Known rows, with every step that occurs:
nukig > silim > fusa: [ 0.10 -0.27 -1.91  2.42 -0.63 -1.80  0.54 -0.75  0.21 -0.01  0.53  1.24
 -3.27 -0.54 -2.21  0.90 -1.04  3.44 -0.34]
dudob > fusa > somuzeg > nukig: [ 1.89  0.12 -0.43 -1.24  2.10  1.71 -0.01 -0.90  1.32 -1.84 -0.02  1.78
  1.65 -0.90  0.98  0.47  2.41  2.13 -0.61]
dudob > fusa > zoluv > nukig > silim: [-0.24 -0.48  2.04  1.37 -1.44 -2.23  0.99 -1.12 -0.57  0.48  0.18  1.21
  1.55 -0.09  1.24  1.13  1.32 -0.11  0.17]
fusa > somuzeg > nukig > dudob: [-0.72 -0.03 -0.59 -1.20  1.15 -0.14 -0.10  0.14  2.04  0.44  0.28 -0.03
  0.35  0.38 -0.73 -1.07  0.09  2.23  0.32]
dudob > nukig > zoluv > fusa: [-1.26 -0.60 -1.40 -1.07 -5.38 -0.20 -1.63  1.45 -0.76  1.50  0.24  0.43
 -0.61  0.92  0.83  1.90 -2.86 -5.85  0.68]
somuzeg > fusa: [-0.39  0.17 -2.50  0.35  1.24 -1.02 -0.73  0.54  0.27 -0.36  0.50 -0.09
 -0.85 -1.13 -1.87  1.25 -2.69 -0.90  0.70]
fusa > zoluv > nukig > silim: [-0.54  0.05  1.42  2.95 -0.93 -1.69  1.65 -0.12 -0.50  1.46  0.98 -0.67
  0.99  0.22  0.09  0.30  1.29  0.00  0.40]
somuzeg > fusa > zoluv > nukig > silim: [-0.23 -0.71  0.48  3.65 -2.14 -1.50  0.59  0.57  0.05  1.00 -0.47  0.94
 -0.49 -1.32 -0.74  1.07 -1.84 -0.07  1.20]
somuzeg > fusa > zoluv > nukig: [-0.51 -0.19  1.93  0.93 -1.62 -0.56 -0.47  1.21  0.06  0.74 -0.99 -1.04
  1.15 -0.57  0.44  0.56 -3.09 -3.03  0.48]
nukig > somuzeg: [ 0.62  0.67 -1.65 -1.07  5.98  1.53  0.65 -0.94 -1.39 -1.12  2.03 -0.57
  0.62  0.79 -0.99 -0.99  4.93  2.27  0.09]
zoluv > nukig > silim > fusa > somuzeg: [ 1.40 -0.86 -3.35  2.65 -0.28 -0.36  1.12 -0.81  0.96 -0.40 -1.05  1.38
 -1.59 -1.50 -0.16  0.01  1.66  6.39 -1.48]
somuzeg > nukig: [ 0.19  0.89  0.99 -0.08  1.28  0.02 -0.07  0.78  2.92  0.86  2.20 -0.71
  1.27 -0.05 -0.83  0.72 -0.99 -0.16  0.06]
silim > nukig > zoluv > fusa: [-0.82  0.01 -0.51 -0.46 -2.70 -0.24 -0.64  1.22  2.10  0.98 -0.75  0.58
 -2.16  0.18  0.72  1.30 -3.65 -1.92  0.11]
silim > nukig: [ 0.03  1.40 -0.46 -0.26  1.38 -0.55  0.03  0.41  2.49  1.23  1.33 -1.05
  1.67 -0.63  0.32 -0.11 -0.80  0.34 -0.89]
zoluv > fusa > somuzeg: [-0.05 -0.14 -4.15  0.04  3.45  1.24  0.47 -0.44 -0.20 -1.10 -1.62  1.41
 -1.09  0.49  0.37  1.66  1.99  4.50 -0.55]
silim > fusa > zoluv > nukig: [-0.29 -0.05  3.84  0.10 -3.19 -0.47 -0.31  0.51  0.01  0.92 -1.58 -1.68
  0.29  0.52  1.17 -0.28 -2.91 -1.73 -1.31]
silim > fusa > somuzeg: [ 1.23  0.06 -2.65  0.07  1.32  1.31  0.13 -0.74 -1.29 -1.98 -1.39 -0.10
 -1.95 -0.38 -0.58 -0.65  1.13  2.99 -1.56]
silim > nukig > somuzeg > fusa: [ 1.57  0.32 -1.46 -0.29  3.36  2.39 -0.63  0.25  1.75 -0.45 -0.14  1.66
  0.15 -1.86 -0.34 -0.77  0.48  3.09  0.09]
silim > fusa: [-0.14  0.28 -0.50 -0.34 -0.13 -0.90 -0.58 -0.09  0.24 -0.28 -0.03 -0.60
 -1.69  0.12 -1.10  0.42 -2.44  0.55 -1.09]

Rows:
[ 0.57 -0.18 -2.58 -0.03 -1.35  2.03  0.07  0.59  0.62 -0.83 -2.05  1.14
 -2.33 -0.34  1.27  0.21 -0.24  0.62 -0.40] : silim > nukig > zoluv > fusa > somuzeg
[ 0.80 -0.08  1.05  0.26  2.81  2.83 -0.02 -0.19 -3.34 -1.80 -0.70  0.46
 -0.89  0.11 -0.92 -1.03  2.09 -0.46  1.31] : nukig > somuzeg > fusa > zoluv
[ 1.92 -0.49  0.42  0.07 -3.44  2.63 -0.32  0.58  0.04 -2.01 -1.01 -0.04
 -3.48 -0.53 -0.78 -1.30 -1.29 -1.28 -0.41] : silim > fusa > somuzeg > nukig > zoluv
[-0.42  0.04 -2.41  2.31  1.06 -2.89  1.26 -0.16  2.02  1.67  2.40 -0.11
  1.00 -0.65 -0.72  1.12  0.99  2.55 -0.03] : zoluv > nukig > silim
[ 1.76  0.09 -2.54  3.06  2.36  1.24  1.74 -0.48  1.41 -0.57  1.38  1.71
 -0.53 -1.20 -1.41  0.21  3.80  5.35  0.35] : fusa > somuzeg > nukig > silim
[-3.07 -0.09  3.39 -1.26 -2.10 -3.09 -0.20  0.53  0.14  2.50 -0.12 -2.70
  1.86  1.87  0.74 -0.93 -2.36 -2.99  0.36] : fusa > zoluv > nukig > dudob
[-1.26 -0.50 -2.35 -2.92  1.74 -1.81 -0.38 -1.83 -1.19 -1.31 -0.74  0.61
  0.28  0.60  0.25 -0.49  1.48  1.55 -0.07] : nukig > dudob > fusa > somuzeg
[ 1.13 -0.26 -2.42 -0.97  0.76  2.43 -1.65  0.50 -1.21  0.05  0.81  1.47
  1.64 -1.10 -0.26 -0.19  1.25 -0.83  0.64] : dudob > nukig > somuzeg > fusa
[ 0.50  0.37  2.73 -0.61  3.01  1.96  0.90 -0.28 -1.64 -0.01  0.39 -1.52
  2.45  1.25  1.31 -1.65  4.46  0.29 -0.15] : fusa > zoluv > nukig > somuzeg
[-0.66  0.62  2.82  0.14 -0.49 -0.80  0.53  0.53 -0.41  1.21  0.44 -2.64
  2.56  0.96  1.21 -0.26 -0.02 -2.79 -0.34] : fusa > zoluv > nukig
[ 0.87 -0.35  4.22  3.30 -3.73  0.58  0.52  0.23  0.91  0.56 -0.61  1.65
 -2.71 -0.14 -1.14  0.33 -2.17  1.24  0.29] : somuzeg > nukig > silim > fusa > zoluv
[-0.10 -0.64 -3.71 -0.14 -0.13  1.33  0.34  0.05 -2.04 -1.90 -1.44  0.58
 -3.27  0.81 -0.11  0.78  1.07 -0.29  0.42] : nukig > zoluv > fusa > somuzeg
[ 0.60  0.30 -1.02 -1.19  4.81  0.86  0.52 -0.34  0.88  0.25  1.81 -0.99
  2.61  0.33  0.50 -0.85  4.11  2.82 -0.58] : zoluv > nukig > somuzeg
[-0.04  0.90  0.03 -0.39 -2.08 -0.49 -0.10  0.89  0.66  0.41  1.62 -1.81
 -0.56 -0.28 -0.23 -1.01 -1.73 -4.42  0.06] : silim > nukig > zoluv
[ 0.84 -0.21  3.30 -2.15  2.22  1.55  0.24 -1.34 -1.63 -0.91 -0.36  0.40
  3.13  0.87  2.60 -0.83  4.36  0.06 -0.35] : dudob > fusa > zoluv > nukig > somuzeg
[-1.83 -0.40  2.17 -3.12 -0.98 -2.81 -1.50 -0.26  3.36  1.19  0.79  1.06
  1.14  0.54 -0.12  0.82 -3.40 -0.43  0.59] : somuzeg > nukig > dudob > fusa
[ 1.08  0.20 -2.94 -1.43  3.36  0.53  0.36 -1.85 -1.76 -2.58 -0.13  0.75
  0.99 -0.33  0.73  0.19  3.94  1.62 -0.80] : dudob > fusa > somuzeg
[-2.81 -0.87  2.44 -0.55 -3.40 -2.90 -1.20  1.22  0.61  2.05 -1.61 -1.00
  0.40  0.25  0.01 -0.18 -5.57 -3.24  1.23] : somuzeg > fusa > zoluv > nukig > dudob
[ 1.48  0.38  2.29  0.37  1.55  3.51 -0.28  0.38 -0.68 -0.67 -1.46  1.06
  0.05 -0.99  0.42 -1.66  0.80  0.55  0.49] : silim > nukig > somuzeg > fusa > zoluv
[-2.69 -0.23  3.44 -2.65 -1.54 -2.92 -0.71 -1.09 -2.16  0.19 -0.68 -0.36
  0.41  2.03  0.39 -0.27 -1.62 -3.57  0.86] : nukig > dudob > fusa > zoluv
[-0.51  0.27 -0.79 -0.95 -4.79 -0.42 -1.05  1.09 -2.26  0.91  2.52 -2.05
  0.93  0.51 -0.08 -0.39 -0.91 -8.45  0.61] : dudob > nukig > zoluv
[-0.27  0.37  3.26  0.28 -2.12  0.32 -0.20 -0.03 -2.18 -0.43 -1.34 -1.23
 -1.75  0.99 -0.35 -0.43 -2.06 -2.17 -0.66] : silim > fusa > zoluv
